What can hang from each mark:
j108: j807
j578: j807
j540: j265
j265: j807
j740: j760 j894
j807: j108 j147 j265 j578 j713 j760
j894: j740
j760: j540 j740 j807

Known rows, with every way that one mark hangs from another:
j578[j807[j147]]: [-1.37 -1.84 -0.90 -0.35 -1.18 -0.36 -4.40  2.06 -0.44  1.02  0.85  0.39
 -1.83 -0.78  0.74  0.00  0.25  1.38 -0.13  2.05  2.23  0.88 -1.33]
j807[j147 j760[j540 j740]]: [-1.21 -1.74 -0.52 -0.51 -1.56 -1.79  0.79  2.18 -0.15  0.13  0.31  0.22
 -1.91 -0.31 -0.50 -0.02 -1.58  2.18 -0.95  1.10  5.28  1.14  0.27]
j807[j147 j265 j578]: [-0.90 -1.97 -0.83 -0.57 -1.11 -1.83 -6.06  2.53 -1.01 -1.16  1.43  0.23
 -0.54 -0.06 -0.27  0.23 -2.14  1.38 -0.44  1.90  0.04  2.24 -0.81]
j807[j578 j760[j540 j740[j894]]]: [-0.09 -1.14 -0.92 -0.35 -1.48 -0.62 -1.92  1.77 -0.83  0.52 -1.41  0.44
  0.13  0.47 -0.77 -0.38 -1.50  1.29 -0.07 -0.25  1.78  2.76  0.67]
j740[j760]: [-0.55 -1.06 -0.64 -0.99 -1.26 -1.14 -1.70  0.26 -0.53 -0.06  0.74 -0.21
  0.53 -0.53 -0.72 -1.55 -0.03  2.94 -0.83  0.03 -0.64  1.64 -0.33]
j760[j740 j807[j108 j713]]: [-0.48 -1.28 -0.63 -1.90 -1.29 -1.11 -3.20 -0.82 -1.00 -0.03 -1.18  0.60
  1.56 -0.77 -0.22 -0.96 -0.64  1.27  0.70  2.11  1.13  2.04 -1.23]
j578[j807[j108 j265]]: [-0.27 -1.41 -1.14 -0.40 -1.22  0.96 -8.67  1.91 -1.28  0.78  0.60  0.72
  0.68 -0.62  0.79 -2.57  0.17  2.54 -0.05  1.73 -1.20  0.80 -1.46]
j894[j740[j760[j807[j108 j713]]]]: [-0.60 -0.69 -0.58 -2.36 -1.13 -1.36 -7.43 -0.88 -0.60 -0.72 -0.93  0.29
 -0.24 -1.01 -0.62 -1.74  0.03  2.31 -0.71  0.72  0.44  2.46 -1.05]
j740[j760 j894]: [-0.45 -0.81 -0.85 -0.88 -1.36 -0.57 -3.79  0.81 -0.55  0.44 -0.30 -0.14
 -1.09 -0.07 -0.88 -1.55 -0.02  3.52 -0.03 -0.49 -0.48  2.08 -0.23]
j265[j807[j578]]: [-1.22 -0.66 -0.99  0.19 -0.97 -0.22 -5.69  0.34 -1.25  1.67  0.17  0.27
  2.83 -0.86  0.20  0.13 -0.51  1.54 -0.09  1.00 -0.20  2.15 -0.66]
j740[j760[j540 j807[j265]] j894]: [-0.23 -0.65 -0.64 -1.81 -1.48 -0.34 -7.98  0.61 -0.24  0.48  0.22  1.15
  0.10 -0.09 -0.98 -3.00  0.48  4.46 -1.25 -0.54 -1.66  2.19  0.64]
j578[j807[j108 j147 j713]]: [-0.76 -1.94 -0.80 -0.06 -1.09 -1.00 -6.66  1.19 -0.25  1.26 -0.52  0.74
 -1.00 -1.19  1.25 -0.21 -0.51  0.31 -0.33  3.91  2.65  1.42 -2.14]
j578[j807[j147 j713 j760]]: [-0.45 -1.84 -0.73 -0.63 -1.21 -1.51 -3.00  2.48 -0.83  0.81 -0.21  0.68
 -0.02 -0.95  0.93  1.75 -0.47  0.22 -0.27  2.78  4.76  0.73 -1.76]
j540[j265[j807[j713]]]: [ 0.14 -0.44 -0.59 -0.32 -0.90 -0.71 -5.47 -0.86 -0.28  1.76 -0.57  0.96
  3.21 -1.55 -0.14  1.52  0.07  1.30 -0.35  1.88  3.18  1.52 -0.84]
j265[j807[j108 j578 j713]]: [-0.61 -0.77 -0.95  0.45 -0.88 -0.88 -7.93 -0.56 -1.07  1.85 -1.25  0.67
  3.60 -1.35  0.66 -0.08 -1.23  0.47 -0.30  2.75  0.22  2.70 -1.48]
j894[j740[j760[j540]]]: [-0.31 -0.80 -0.61 -1.07 -1.20 -0.79 -3.96  0.18  0.38  0.19  0.05 -0.15
 -1.52 -0.72 -1.00 -2.07  0.17  3.55 -1.82 -0.70 -0.77  2.51  0.37]
j894[j740]: [-0.44 -0.99 -0.94 -1.67 -1.05 -0.48 -2.95  1.06 -0.90 -0.97 -0.05 -0.80
 -1.00 -0.44 -0.89 -0.63 -0.25  2.77  0.17 -0.27  0.50  1.59 -0.81]
j578[j807[j713]]: [ 0.59 -1.52 -0.93 -0.57 -0.99 -0.26 -2.93  0.98 -0.64  1.38 -0.39  0.47
  1.82 -0.96  0.67  0.48  0.55  0.74  0.00  2.13 -0.29  1.47 -1.65]
j108[j807[j265 j760]]: [-0.05 -1.68 -0.81 -1.53 -1.29 -1.58 -2.14  3.69 -1.95 -0.36  1.14  0.35
  0.38  0.08 -2.10 -0.61 -2.04  2.53 -0.35  1.58  1.52  0.49 -0.73]
j540[j265[j807[j147 j578 j760]]]: [-1.63 -0.77 -0.63 -0.12 -1.10 -1.24 -7.65  0.74 -0.76  0.85  0.02  1.33
  0.97 -0.99  0.01  1.88 -1.12  0.48 -0.58  1.66  6.93  1.32 -0.38]
j740[j760[j807] j894]: [-1.04 -0.64 -0.75 -2.19 -1.40 -0.56 -5.77  0.08 -0.87  0.04 -0.30  0.53
 -0.41 -0.10 -0.89 -1.76  0.60  3.40  0.12 -0.52  0.22  1.87 -0.24]
j108[j807[j147 j265 j578 j760]]: [-1.09 -2.25 -0.71 -0.89 -1.24 -2.77 -4.70  4.20 -1.64 -0.48  1.27  0.84
 -1.51  0.21 -1.74  0.66 -3.28  0.72 -0.72  2.86  2.85  1.69 -0.78]
j265[j807[j108 j147 j578 j713]]: [-1.57 -1.21 -0.76  0.74 -0.93 -1.80 -8.76  0.13 -0.64  1.80 -0.77  0.76
  1.15 -1.43  0.84  0.74 -1.98  0.10 -0.54  3.84  2.47  2.70 -1.65]
j740[j760[j807[j147]] j894]: [-1.87 -1.01 -0.60 -1.90 -1.46 -1.39 -6.55  0.67 -0.45 -0.02  0.11  0.62
 -2.56 -0.19 -0.72 -1.08  0.00  3.15 -0.13  0.42  2.31  1.87 -0.40]
j540[j265]: [ 0.10 -1.00 -0.76 -1.39 -1.05 -0.54 -3.13 -0.12 -0.39 -0.65  0.11  0.37
  1.06 -0.42 -0.98 -0.04  0.02  1.69 -0.19  0.69  3.09  0.91 -0.44]
j807[j147 j578]: [-1.47 -1.93 -0.83 -0.60 -1.04 -1.97 -3.58  1.47 -0.69 -0.81  0.57 -0.07
 -0.99 -0.06 -0.27  0.59 -1.71  0.41 -0.39  1.91  2.00  2.26 -0.88]
j807[j108]: [-0.80 -1.28 -1.03 -1.03 -1.13 -0.43 -3.95  0.39 -1.15 -0.77 -0.20 -0.38
  0.71 -0.36 -0.32 -2.43 -0.69  2.33 -0.04  1.24  1.27  0.85 -1.19]
j578[j807[j265 j760]]: [ 0.06 -1.30 -1.03 -0.98 -1.34  0.42 -5.03  3.20 -1.84  0.36  0.95  0.68
  1.63 -0.39  0.49 -0.65  0.16  2.39  0.03  0.76  0.79  0.09 -1.05]

Rows:
[-0.44 -1.29 -0.84 -2.14 -0.96 -1.51 -6.96 -0.94 -1.34 -1.10 -1.28  0.81
  3.26 -0.44 -0.09 -0.83 -0.83 -0.25 -0.13  2.42  0.76  2.40 -1.54]
j760[j807[j108 j578 j713]]
[ 0.10 -1.03 -0.89 -1.05 -1.62 -0.29 -2.23  3.32 -1.95 -0.29  0.01  0.11
 -0.06  0.28 -0.81 -0.38 -1.47  3.60  1.25 -0.38  1.08  1.15 -0.21]
j807[j265 j760[j740[j894]]]
[ 0.27 -1.49 -0.96 -0.62 -0.88 -1.67 -5.14 -0.25 -0.99 -0.61 -1.49  0.15
  2.51 -0.47 -0.01 -0.51 -1.71 -0.42 -0.30  2.79 -0.09  2.83 -1.60]
j807[j108 j578 j713]
[-0.55 -1.82 -0.78 -0.77 -1.33 -1.79 -0.11  2.55 -1.57  0.50 -0.18  0.43
 -0.42  0.23 -2.02  0.51 -2.55  0.14  0.25  1.61  1.83  2.32 -0.30]
j108[j807[j578 j760[j740]]]
[-1.44 -1.45 -0.67 -1.74 -1.58 -0.74 -5.83  2.17 -1.05 -0.12  0.53  0.85
 -2.76  0.00 -0.63 -0.20 -1.01  3.32  1.27  0.96  1.40  1.90 -0.43]
j760[j740[j894] j807[j147 j265]]
[ 0.20 -0.55 -0.69 -0.02 -0.82 -0.90 -7.05 -0.98 -0.40  1.59 -0.86  1.25
  3.62 -1.33 -0.04  1.90 -0.50 -0.01 -0.43  2.04  2.26  2.57 -0.73]
j540[j265[j807[j578 j713]]]
[-0.06 -0.81 -0.75 -0.51 -1.38 -0.50 -3.97  0.49  0.35  1.13 -0.46  0.24
 -1.06 -0.16 -0.96 -2.39  0.17  3.75 -1.30 -0.51 -0.74  2.41  0.54]
j740[j760[j540] j894]
[ 0.30 -0.79 -0.68 -0.82 -1.54 -0.20 -1.93  1.08 -0.15  0.60 -1.32  0.92
 -0.47  0.03 -1.09 -0.28 -0.56  2.36 -0.17 -0.25  4.96  1.46  0.83]
j807[j760[j540[j265] j740[j894]]]
[-0.50 -2.34 -0.56 -0.83 -1.06 -3.78 -1.90  2.82 -1.09  0.03 -0.33  0.73
 -0.83 -0.19 -1.54  2.25 -3.29 -1.16 -0.74  3.91  4.44  2.29 -1.33]
j108[j807[j147 j578 j713 j760]]
[-0.27 -0.55 -0.70  0.22 -0.98 -0.08 -7.14 -0.86  0.35  1.92 -0.30  1.37
  2.43 -0.98 -0.35 -0.33  0.02  1.34 -1.77  0.96  1.97  2.26  0.54]
j760[j540[j265[j807[j578]]]]
[ 1.11 -1.60 -0.84 -0.77 -0.92 -1.77 -4.43  1.31 -1.27 -0.79  0.09  0.35
  3.42 -0.32 -0.40  0.78 -1.73  0.60 -0.29  2.04 -2.77  2.92 -1.19]
j807[j265 j578 j713]
[-0.96 -1.05 -0.92 -1.75 -1.39 -0.20 -4.63  0.43 -1.30  0.09 -1.03  0.65
 -0.07  0.33 -0.77 -0.24 -0.54  1.29  1.52  0.09 -0.15  3.06 -0.19]
j760[j740[j894] j807[j578]]
[ 0.18 -0.85 -0.41 -0.70 -1.22 -0.89 -3.83 -0.88  0.89  0.57  0.29  0.85
  0.52 -0.65 -1.07 -1.79  0.43  2.71 -2.37  0.06  1.16  1.97  0.81]
j740[j760[j540[j265]]]
[-1.52 -0.75 -0.57 -0.09 -1.06 -0.72 -6.78  0.10 -0.11  1.52  0.57  0.96
 -0.10 -1.33 -0.09  1.08 -0.29  1.95 -0.47  1.84  5.45  0.99 -0.57]
j540[j265[j807[j147]]]
[-0.10 -1.14 -0.99 -0.13 -1.57  0.92 -2.87  2.32 -0.54  2.21 -0.94  0.88
 -0.78 -0.22  0.29 -0.85  0.45  2.19  0.14  0.20  1.99  1.35  0.06]
j578[j807[j760[j540 j740[j894]]]]
[-1.54 -0.67 -1.07  0.38 -1.01  0.02 -8.58 -0.11 -1.34  1.55 -0.45  0.40
  2.44 -0.96  0.49 -1.27 -0.89  1.40 -0.19  1.61  0.40  2.07 -1.00]
j265[j807[j108 j578]]
[-0.15 -0.98 -0.74 -1.63 -1.55  0.28 -5.24  1.15 -0.51  0.66 -0.11  1.13
 -0.29  0.07 -0.93 -2.06 -0.06  3.94  0.11 -0.18 -1.21  2.24  0.62]
j760[j540 j740[j894] j807[j265]]
[ 0.16 -1.14 -0.70 -0.30 -1.44  0.62 -3.15  1.18 -0.07  1.82 -0.45  1.45
  0.31 -0.68  0.18 -0.33  0.67  1.24 -0.66  0.54  3.75  1.02  0.26]
j578[j807[j760[j540[j265] j740]]]
[ 0.02 -1.26 -0.75 -1.14 -1.54 -0.69 -0.51  2.85 -1.95 -0.75  0.83  0.08
  1.30 -0.08 -0.67 -0.41 -1.49  3.21  0.54  0.01  0.99  0.80 -0.29]
j807[j265 j760[j740]]
[-0.38 -1.26 -1.08 -0.77 -1.36  0.67 -7.87  2.76 -1.92  0.24  0.33  0.88
  1.35 -0.54  0.78 -2.14 -0.23  2.33 -0.05  1.46  1.47  0.02 -1.36]
j578[j807[j108 j265 j760]]
[ 0.09 -0.43 -0.65 -0.36 -0.95 -1.22 -6.35 -0.24 -0.99  1.19 -1.10  1.40
  4.22 -1.17 -0.05  2.36 -0.80 -0.17 -0.43  1.71  4.73  1.86 -0.68]
j540[j265[j807[j578 j713 j760]]]
[-1.07 -0.65 -0.60 -2.58 -1.22 -0.82 -5.62 -0.18 -0.73 -0.76  0.19  0.02
 -0.86 -0.69 -0.99 -1.51  0.60  3.23 -0.50 -0.61  0.04  2.02 -0.38]
j894[j740[j760[j807]]]
[-1.11 -1.51 -0.65 -0.42 -1.65 -1.35 -0.91  2.63 -0.19  0.55 -0.53  0.33
 -3.30  0.06 -0.61 -0.01 -1.60  2.58 -0.26  0.56  5.39  1.47  0.35]
j807[j147 j760[j540 j740[j894]]]
[ 0.69 -1.35 -0.44 -1.66 -1.34 -1.05 -2.76  0.17 -0.27  0.46  0.03  1.20
  2.26 -0.61 -0.67 -0.74 -0.40  2.50 -0.76  1.36 -1.55  2.47  0.03]
j760[j540 j740 j807[j265 j713]]
[-1.43 -1.06 -0.59 -1.90 -1.50 -1.29 -8.49  1.55 -0.73 -0.27  0.81  0.92
 -2.19 -0.19 -0.65 -1.36 -0.34  3.92 -0.21  0.45  0.75  1.87 -0.34]
j740[j760[j807[j147 j265]] j894]
[-0.65 -0.74 -0.75 -1.50 -1.34 -0.67 -7.57 -0.38 -0.07  0.56 -0.76  1.16
  0.12  0.08 -0.88 -2.26  0.38  2.38 -1.29 -0.40 -0.82  3.25  0.69]
j740[j760[j540 j807[j578]] j894]
[-1.15 -2.22 -0.66 -0.58 -1.21 -2.83 -2.73  2.94 -0.52  0.32  0.33  0.85
 -2.02  0.14 -1.79  0.18 -2.72  0.03 -1.79  2.73  4.43  1.97 -0.09]
j108[j807[j147 j578 j760[j540]]]
[-0.83 -0.33 -0.57 -0.30 -1.32 -0.05 -3.88  0.22 -0.91  1.70 -0.25  1.01
  1.92 -1.10 -0.36  0.99 -0.31  2.12  0.26  0.43  5.29  0.85 -0.03]
j540[j265[j807[j760[j740]]]]
[ 0.04 -1.95 -0.63 -0.89 -1.15 -3.12 -4.51  2.98 -1.45 -1.41  0.26  0.67
  1.36 -0.28 -0.10  2.10 -2.88  0.03 -0.60  2.79  2.79  2.08 -1.30]
j807[j147 j265 j578 j713 j760]
[ 0.68 -1.14 -0.76 -1.02 -1.42 -1.38  0.95  1.76 -1.30  0.28 -1.76 -0.02
  0.71 -0.22 -0.64  1.36 -1.41  1.54  1.20  0.86  2.90  1.86 -0.83]
j807[j713 j760[j740[j894]]]
[-0.56 -1.25 -0.87 -2.35 -1.12 -0.75 -6.96  0.89 -1.83 -1.58  0.88  0.79
  2.86  0.04 -0.56 -0.91 -0.47  1.74 -0.02  0.76 -1.42  1.85 -0.69]
j760[j807[j265 j578]]
[ 0.25 -0.60 -0.60 -0.59 -1.34 -0.36 -5.91 -0.36  0.85  1.11 -0.72  0.97
 -1.08 -0.35 -1.18 -1.86  0.41  3.13 -1.52 -0.33  1.37  2.40  0.89]
j740[j760[j540[j265]] j894]
[-1.49 -1.57 -0.64 -2.42 -1.27 -1.47 -6.06  1.70 -1.27 -1.45  1.68  0.61
 -0.12 -0.32 -0.43 -0.66 -0.68  2.82 -0.19  1.52  1.92  0.70 -0.96]
j760[j807[j147 j265]]
[-0.68 -1.02 -0.61 -1.98 -1.26 -1.16 -7.25  0.27 -1.22 -0.88  1.13  0.84
  2.06 -0.27 -0.71 -1.63 -0.20  2.35 -0.88  0.17 -2.42  2.50 -0.20]
j740[j760[j807[j265 j578]]]
[ 1.07 -1.55 -0.44 -1.23 -1.08 -2.43 -1.28  1.26 -0.15  0.73 -0.83  1.27
  1.00 -0.55 -2.20  0.76 -1.57  0.37 -1.74  2.75  4.78  1.39 -0.26]
j108[j807[j713 j760[j540[j265]]]]
[ 1.06 -1.56 -0.90 -0.54 -1.05 -0.15 -5.13  1.93 -0.98  1.05  0.38  0.76
  2.21 -0.91  0.67  0.19  0.18  1.55 -0.09  2.09 -2.01  1.49 -1.60]
j578[j807[j265 j713]]
[-0.27 -0.82 -0.56 -2.42 -1.13 -0.41 -5.37 -1.21  0.18 -0.45 -0.04  1.42
  1.91 -0.39 -0.99 -1.40  0.95  2.02 -1.51  0.59  3.38  1.02  0.39]
j760[j540[j265] j807]
[ 0.92 -2.05 -0.77 -0.71 -0.91 -2.38 -4.04  2.27 -1.22  0.34  0.26  0.77
  1.48 -0.17 -1.81  0.72 -2.61  0.19 -0.55  3.25 -2.38  3.04 -1.18]
j108[j807[j265 j578 j713]]
[-0.81 -0.71 -0.61 -1.98 -1.15 -0.96 -7.22 -0.58  0.00 -0.29 -0.24  0.63
 -0.43 -0.53 -0.97 -1.98  0.35  2.23 -1.80 -0.56 -0.98  3.26  0.44]
j894[j740[j760[j540 j807[j578]]]]
[-0.71 -0.10 -0.74 -0.20 -1.38  0.36 -5.40  0.61 -0.94  2.13 -1.01  1.08
  0.69 -0.81 -0.40  1.02 -0.35  2.43  0.87  0.09  5.43  1.19  0.05]
j540[j265[j807[j760[j740[j894]]]]]
[-0.72 -0.63 -0.92  0.12 -1.02 -1.15 -7.14  0.31 -1.72  1.28 -1.48  0.76
  4.17 -1.20  0.65  0.36 -1.56  0.36 -0.32  2.38  2.90  1.92 -1.42]
j265[j807[j108 j578 j713 j760]]
[-0.30 -1.99 -0.84 -0.04 -1.14 -0.86 -8.82  2.16 -0.59  0.93  0.25  1.09
 -0.60 -1.13  1.20 -0.52 -0.86  1.13 -0.42  3.93  0.81  1.41 -2.09]
j578[j807[j108 j147 j265 j713]]
